What can hang from each mark:
masus: tizu vilar
gumo: tizu
vilar: tuki
ripuvok: gumo robemu
robemu: mege ripuvok tizu vilar
tuki: mege vilar
tizu: gumo masus robemu
mege: masus robemu tuki

Every row comes from one small tree of marks. Brackets hold a mark, then the marks that hang from it, in alphabetical order. Every link used is in the known rows. Which tree was each row made from?
Known rows:
(tuki (mege masus (robemu ripuvok tizu)) vilar): [ 1.48  3.52 -0.84 -3.02 -0.92 -1.88  1.20  1.46  0.61 -1.54  3.98 -3.80
 -2.52  0.41  3.19 -3.43  0.28 -1.15 -1.98 -2.31  1.24 -1.00  1.85 -1.20
 -2.06]
(mege (robemu ripuvok tizu) (tuki vilar)): [ 1.45  2.66 -2.39 -3.60  1.51 -1.34  0.62  3.22  0.45 -1.17  2.81 -4.11
 -1.75  0.08  1.86 -3.22  1.05 -1.47 -2.37 -2.08  1.16 -0.92  1.27 -0.53
 -3.01]
(vilar (tuki mege)): [ 1.38  3.67 -0.72 -3.98  1.84 -0.30  0.39 -0.85  0.76 -0.91 -0.02  1.09
  2.69 -0.39  3.19 -3.17  1.64 -0.58 -2.19 -1.71 -0.62 -3.32  2.45  0.38
 -1.83]
(gumo (tizu masus (robemu (mege tuki) ripuvok vilar))): [ 1.90  1.44  3.41 -3.79  0.92 -2.39 -1.64  0.84 -0.15 -2.18 -0.09  0.66
 -1.82 -1.05  3.63 -0.84  0.28 -0.67 -1.92 -2.17 -0.09 -0.27  2.07 -2.23
 -2.19]
(ripuvok gumo (robemu (mege (tuki vilar)) (tizu masus))): [ 2.68  0.82  1.70 -3.98 -0.98 -2.51 -0.35  3.55  0.37 -0.33  1.67 -1.60
 -2.73 -1.68  1.93 -1.27  1.12 -1.35 -2.14 -1.69  0.88  1.14  1.88 -0.29
 -2.38]
(gumo (tizu masus)): [ 2.43  2.29  1.72 -2.72  1.54 -2.68 -0.84 -0.05  0.08 -0.14 -1.50  1.94
  2.03 -0.79  2.57 -4.34  1.21 -0.81 -1.99 -1.31 -0.83 -2.75  3.09 -0.64
 -0.09]
(ripuvok gumo (robemu (mege masus) tizu)): [ 2.46  0.60  3.22 -3.62 -2.44 -0.91 -0.38  1.63 -0.12 -0.52  0.62 -2.47
 -4.90 -2.19  2.85 -2.30  1.41 -0.71 -2.75 -0.70  1.04 -0.62  1.91 -0.72
  0.20]
(ripuvok gumo (robemu (mege (masus vilar) tuki) tizu)): [ 1.55 -0.76  0.44 -2.91 -1.87 -0.02  0.40  2.51  0.15 -0.99  1.06 -1.46
 -2.53 -2.20  2.46 -0.52  0.30 -1.44 -2.61 -0.53  1.22  0.64  0.84 -0.24
 -1.14]
(tuki (mege (robemu tizu)) vilar): [ 1.25  2.80 -1.81 -3.96  0.01 -1.86  1.00  2.60  0.69 -1.32  2.05 -1.64
 -1.01  0.12  2.37 -4.16  1.11 -1.51 -1.00 -2.66  0.65 -1.16  1.83 -0.50
 -2.35]
(tuki (mege (masus (tizu gumo)) (robemu ripuvok vilar))): [ 1.05  1.40  0.05 -3.00 -1.52 -2.76 -0.40 -0.27  0.98 -0.84  3.27 -1.42
 -1.35 -0.85  3.55 -3.28  1.21 -0.46 -1.43 -1.61  0.91 -1.53  2.28 -2.36
 -2.43]
(masus (tizu gumo (robemu mege ripuvok)) (vilar tuki)): [-0.24  0.83 -0.90 -4.37  0.51  0.51 -1.16 -0.34  1.09  0.12 -0.42  0.92
  0.13 -1.24  2.60 -0.31  1.00  0.64 -3.92 -0.56  0.85 -3.02  2.45 -1.39
 -2.58]
(robemu (ripuvok gumo) vilar): [ 0.97  2.86  2.08 -3.79  1.04 -2.42 -0.29  0.53  0.02 -1.24  0.02 -3.34
 -3.56 -0.62  2.23 -3.17  1.72 -0.76 -3.23 -1.93  0.36 -0.86  2.08 -0.28
  0.22]
(vilar (tuki (mege masus))): [ 2.07  3.44  0.04 -3.18  1.22 -0.71  0.77 -1.87  0.89 -0.62  1.14  0.98
  2.01 -0.40  3.93 -3.07  0.95 -0.35 -2.03 -1.24 -0.64 -3.44  2.52  0.03
 -1.31]
(mege (robemu (tizu gumo)) (tuki vilar)): [ 0.75  0.93 -1.59 -3.42  1.69 -1.95  0.96  3.44  1.17 -0.21  2.51 -1.26
 -0.26 -1.05  1.53 -4.26  1.67 -1.02 -1.06 -1.48  1.15 -1.19  1.97 -0.86
 -2.09]
(vilar (tuki (mege (robemu (ripuvok gumo))))): [ 0.36  2.15 -1.65 -4.13  1.22  0.55 -0.94 -0.12  1.07  0.24  1.20 -3.30
 -0.50  0.17  3.17 -2.93  1.27 -0.51 -2.43 -2.62  1.16 -1.21  2.06  0.14
 -1.47]
(robemu (tizu gumo) vilar): [ 1.33  2.95  4.84 -4.14  0.38 -2.97  0.39  2.03  0.07 -1.69  0.20 -0.87
 -2.71 -1.84  1.78 -3.84  2.77 -0.49 -2.45 -1.46 -0.03 -1.89  2.46 -1.54
  0.27]
(masus tizu): [ 1.97  1.52 -2.54 -3.42  1.30 -2.28 -0.21 -0.36  0.32  0.13 -0.90  0.66
  1.11 -0.94  2.12 -4.04  2.14 -0.80 -2.68 -0.55 -0.43 -4.28  2.25 -0.01
 -1.76]
(robemu mege (ripuvok gumo) vilar): [ 1.12  2.19  2.69 -4.15  0.69 -1.21 -0.23  1.08 -0.06 -1.96  0.70 -2.88
 -3.83 -1.53  2.56 -2.22  1.28 -0.79 -3.12 -2.13  0.46 -0.03  1.66 -0.67
 -0.04]
(ripuvok (robemu mege (tizu gumo) (vilar tuki))): [ 1.93  2.94  6.96 -5.20 -1.35 -0.52 -0.91  2.77  0.00 -1.55  0.84 -1.09
 -2.92 -2.45  2.12 -1.44  2.81 -0.33 -3.16 -1.36 -0.26 -1.27  2.59 -2.03
 -1.37]
(robemu tizu): [ 2.04  2.94  1.03 -3.89  0.91 -1.71  0.51  1.10 -0.13 -1.17 -0.57 -0.98
 -1.28 -1.05  2.10 -3.91  2.16 -0.96 -2.89 -1.32 -0.07 -3.18  1.94 -0.22
 -0.37]
(masus tizu (vilar tuki)): [ 1.28  2.44 -2.83 -3.45  1.85 -0.33 -0.10 -0.33  0.64  0.32 -1.11  0.95
  2.87 -0.56  1.70 -2.06  1.63 -0.68 -3.95 -0.73 -0.66 -3.93  2.08  0.21
 -2.38]
(ripuvok gumo): [ 0.97  1.13 -0.78 -3.49  1.77 -1.68 -0.07  0.08  0.51  0.21 -1.15 -0.67
 -0.66 -0.99  2.22 -4.32  1.70 -0.67 -2.34 -1.09  0.18 -2.36  2.26  0.79
  0.80]
(masus (tizu gumo (robemu (mege tuki) ripuvok vilar))): [ 0.62  0.00  0.34 -4.31  0.39 -2.05 -1.02  0.66  0.66 -1.56  1.05  0.04
 -2.20 -1.93  3.07 -1.02  1.37  0.02 -2.33 -0.85  0.77 -1.57  1.77 -2.21
 -3.41]
(mege masus robemu): [ 2.04  1.50 -1.77 -2.70  1.35 -0.99  0.04  0.25  0.61  0.35  1.08 -0.42
  0.58 -0.39  3.24 -4.94  0.64 -0.80 -0.69 -1.05 -0.22 -3.36  2.35 -0.33
  0.26]

Write each row's tree:
[ 0.47  1.55 -1.65 -3.34  1.46 -0.75 -0.19 -0.31  1.14  0.93 -0.69  1.97
  3.53 -1.20  1.56 -2.56  1.99 -0.11 -3.66 -0.29 -0.11 -3.74  2.70 -0.25
 -1.90] : (masus (tizu gumo) (vilar tuki))
[ 0.36  2.50 -3.08 -3.70  1.29  1.30  0.05  0.57  1.05 -0.49  0.42  0.82
  3.60  0.27  2.79 -2.67  0.44 -1.22 -1.31 -2.16 -0.30 -2.25  1.88  0.28
 -2.07] : (masus (vilar (tuki (mege robemu))))
[ 2.25  3.15  1.45 -3.20  0.40 -1.94  0.06  1.57 -0.18 -1.01 -0.72  0.78
  0.38 -0.75  1.75 -2.43  1.07 -1.46 -2.61 -1.75 -0.37 -2.13  2.16 -0.22
 -0.22] : (robemu (tizu (masus vilar)))
[ 2.76  4.11  8.07 -4.75 -1.39 -2.76 -1.80  2.02  0.09 -0.33  0.55 -0.61
 -2.11 -1.45  1.96 -1.82  3.01 -0.20 -2.87 -1.41 -0.72 -1.59  3.46 -1.89
 -1.14] : (ripuvok (robemu (tizu gumo masus) (vilar tuki)))
[ 0.90  2.35 -3.54 -3.55  0.54 -0.35  0.23 -1.08  0.88 -0.44 -0.32  1.85
  3.79 -0.30  2.41 -1.72  1.30 -0.88 -3.24 -1.29 -0.39 -3.07  1.85  0.25
 -3.53] : (masus tizu (vilar (tuki mege)))
[ 2.37  2.58  3.74 -3.63  0.54 -3.03 -0.37  1.16  0.38 -0.10  0.02  0.85
 -0.16 -1.59  2.08 -4.00  2.28 -0.43 -2.17 -1.43  0.10 -2.66  3.12 -0.96
  0.29] : (robemu (tizu gumo masus))
[ 1.10  3.88  5.15 -4.10 -0.14 -2.62  0.11  1.88 -0.11 -2.07  1.07 -2.89
 -3.71 -1.44  1.92 -3.16  2.45 -0.49 -3.47 -1.59  0.52 -1.68  2.25 -1.82
 -0.37] : (robemu ripuvok (tizu gumo) vilar)
[ 1.46  1.92  2.78 -3.08  0.17 -2.02  0.04  2.12  0.35 -1.42  3.59 -3.65
 -3.10 -1.34  2.74 -2.88  1.40 -0.74 -1.82 -1.70  1.20 -0.60  1.53 -2.34
 -1.21] : (mege masus (robemu ripuvok (tizu gumo) vilar) tuki)
[ 1.73  2.82  3.87 -4.00  0.68 -0.98 -1.02  1.17  0.10 -0.40  2.29 -6.31
 -5.51 -0.30  2.47 -2.35  1.96 -0.09 -3.87 -2.61  1.14 -0.59  1.90 -1.53
 -0.05] : (mege masus (robemu (ripuvok gumo) tizu (vilar tuki)))
[ 0.52  0.35  0.70 -4.36  1.01 -0.98 -0.53  0.55  0.97 -0.37 -1.05  2.51
 -0.67 -1.81  3.31 -3.27  1.00  0.39 -0.92 -0.66  0.27 -3.13  2.77 -0.94
 -0.06] : (tizu gumo (robemu mege))
[ 1.73  1.21  3.04 -4.52 -1.44 -1.32 -1.03  2.06  0.07 -1.17 -0.27 -1.34
 -3.71 -1.84  2.44 -2.19  1.49 -1.16 -1.89 -1.36 -0.14 -0.08  2.00 -0.56
 -0.39] : (ripuvok gumo (robemu mege vilar))
[ 0.44 -0.24 -1.49 -4.04  0.55 -2.81 -1.09 -0.57  1.06  0.95 -1.68  1.78
 -0.33 -1.17  2.64 -3.79  2.22  0.62 -2.00  0.07  0.32 -4.42  3.13 -0.93
 -1.37] : (masus (tizu gumo robemu))
[ 1.23  0.44 -0.27 -2.04  1.50 -2.00  0.92  0.69  0.71 -0.90  2.34 -2.32
 -1.40 -1.35  2.90 -2.42 -0.50 -0.65 -3.11 -1.17  1.50  0.84  1.72 -0.70
 -1.44] : (robemu (mege masus (tuki vilar)) (ripuvok (gumo tizu)))
[ 1.64  3.58 -1.24 -2.53  0.38 -2.99  2.05 -0.34  1.05 -1.07  2.15  0.62
  1.40  0.06  3.45 -3.95  0.00 -0.84 -1.12 -1.33 -0.28 -2.39  2.49  0.06
 -1.63] : (tuki (mege masus) vilar)
[ 0.93  0.50  0.69 -2.38  1.15 -2.53 -0.81  0.66  0.34  0.49 -2.17  1.01
  1.25 -0.67  1.84 -3.13  0.55 -1.06 -2.58 -1.50  0.11 -0.63  2.70  0.06
  0.67] : (ripuvok (gumo (tizu (masus vilar))))
[ 1.90  2.25 -3.52 -2.56 -0.22 -3.71  1.49 -0.94  1.08 -0.59  2.14  0.63
  1.22 -0.10  3.05 -3.68  0.67 -0.73 -1.91 -0.96  0.02 -2.87  2.40 -0.26
 -3.11] : (tuki (mege (masus tizu)) vilar)
[-0.12  2.09  0.71 -4.03  0.57 -1.87 -0.77 -0.18  0.82 -0.13 -0.71 -0.08
 -1.41 -0.64  3.11 -3.40  1.28  0.40 -2.12 -0.42  0.56 -3.57  3.08 -0.84
 -0.32] : (tizu gumo (robemu ripuvok))
[ 1.23  1.63 -3.66 -3.22  2.32  0.04 -0.19  0.87  0.51 -0.46  1.49 -1.91
  0.76 -0.32  2.74 -3.68  0.86 -1.42 -1.46 -1.46  0.57 -2.14  1.37 -0.05
 -2.12] : (mege (robemu ripuvok) tuki)
[ 1.58  3.30 -0.76 -2.65  1.93 -0.17  0.70 -0.90  0.69 -0.14  0.16  0.97
  2.59 -0.25  2.63 -2.28  0.45 -0.54 -2.96 -0.58 -0.77 -3.48  2.33  0.38
 -0.27] : (mege (masus (vilar tuki)))
[ 2.70  3.74  4.79 -3.62 -0.48 -1.52  0.52  1.36 -0.72 -3.28  2.40 -3.29
 -4.85 -1.62  2.99 -1.69  1.16 -0.81 -3.39 -1.97  0.21 -1.05  1.39 -2.10
 -0.35] : (robemu (mege masus) ripuvok tizu vilar)
[ 1.02  2.09  2.70 -2.73 -0.99 -0.40  1.19  1.35  0.25 -1.86  1.92 -0.83
 -1.55 -2.16  2.59 -1.66  0.25 -0.59 -3.52 -0.89  1.31 -1.33  1.58 -1.62
 -0.05] : (robemu (mege (masus vilar)) ripuvok (tizu gumo))
[ 1.74  1.34  1.71 -3.50  1.09 -3.18 -1.84 -0.32  0.17  0.24 -2.76  2.43
  0.18 -0.20  3.19 -3.71  1.01  0.00 -1.42 -1.22 -0.69 -3.17  3.43 -1.02
 -0.13] : (gumo (tizu masus robemu))
[ 1.05  2.06  2.58 -4.40  0.09 -1.60 -1.04  2.62 -0.23 -1.09  1.10 -6.13
 -6.24 -0.50  1.85 -3.26  2.19 -0.95 -3.06 -2.73  1.28 -0.02  1.57 -1.19
 -0.04] : (mege (robemu (ripuvok gumo) tizu vilar))
[-0.48  1.49 -3.57 -3.51 -0.17  0.53 -0.65 -0.07  1.48  0.36  1.62 -0.27
  2.66 -0.24  2.45 -2.04  1.21 -0.55 -2.77 -1.58  1.09 -2.16  2.16 -0.93
 -3.70] : (masus (tizu gumo) (vilar (tuki (mege (robemu ripuvok)))))
[ 1.27  2.23  3.16 -3.20  0.59  0.48  0.93  1.17  0.67 -0.80  1.23  0.71
  0.47 -2.26  2.34 -1.42  0.91 -0.07 -3.37 -0.98  0.43 -2.11  2.10 -1.26
 -0.15] : (robemu (mege (masus (vilar tuki))) (tizu gumo))
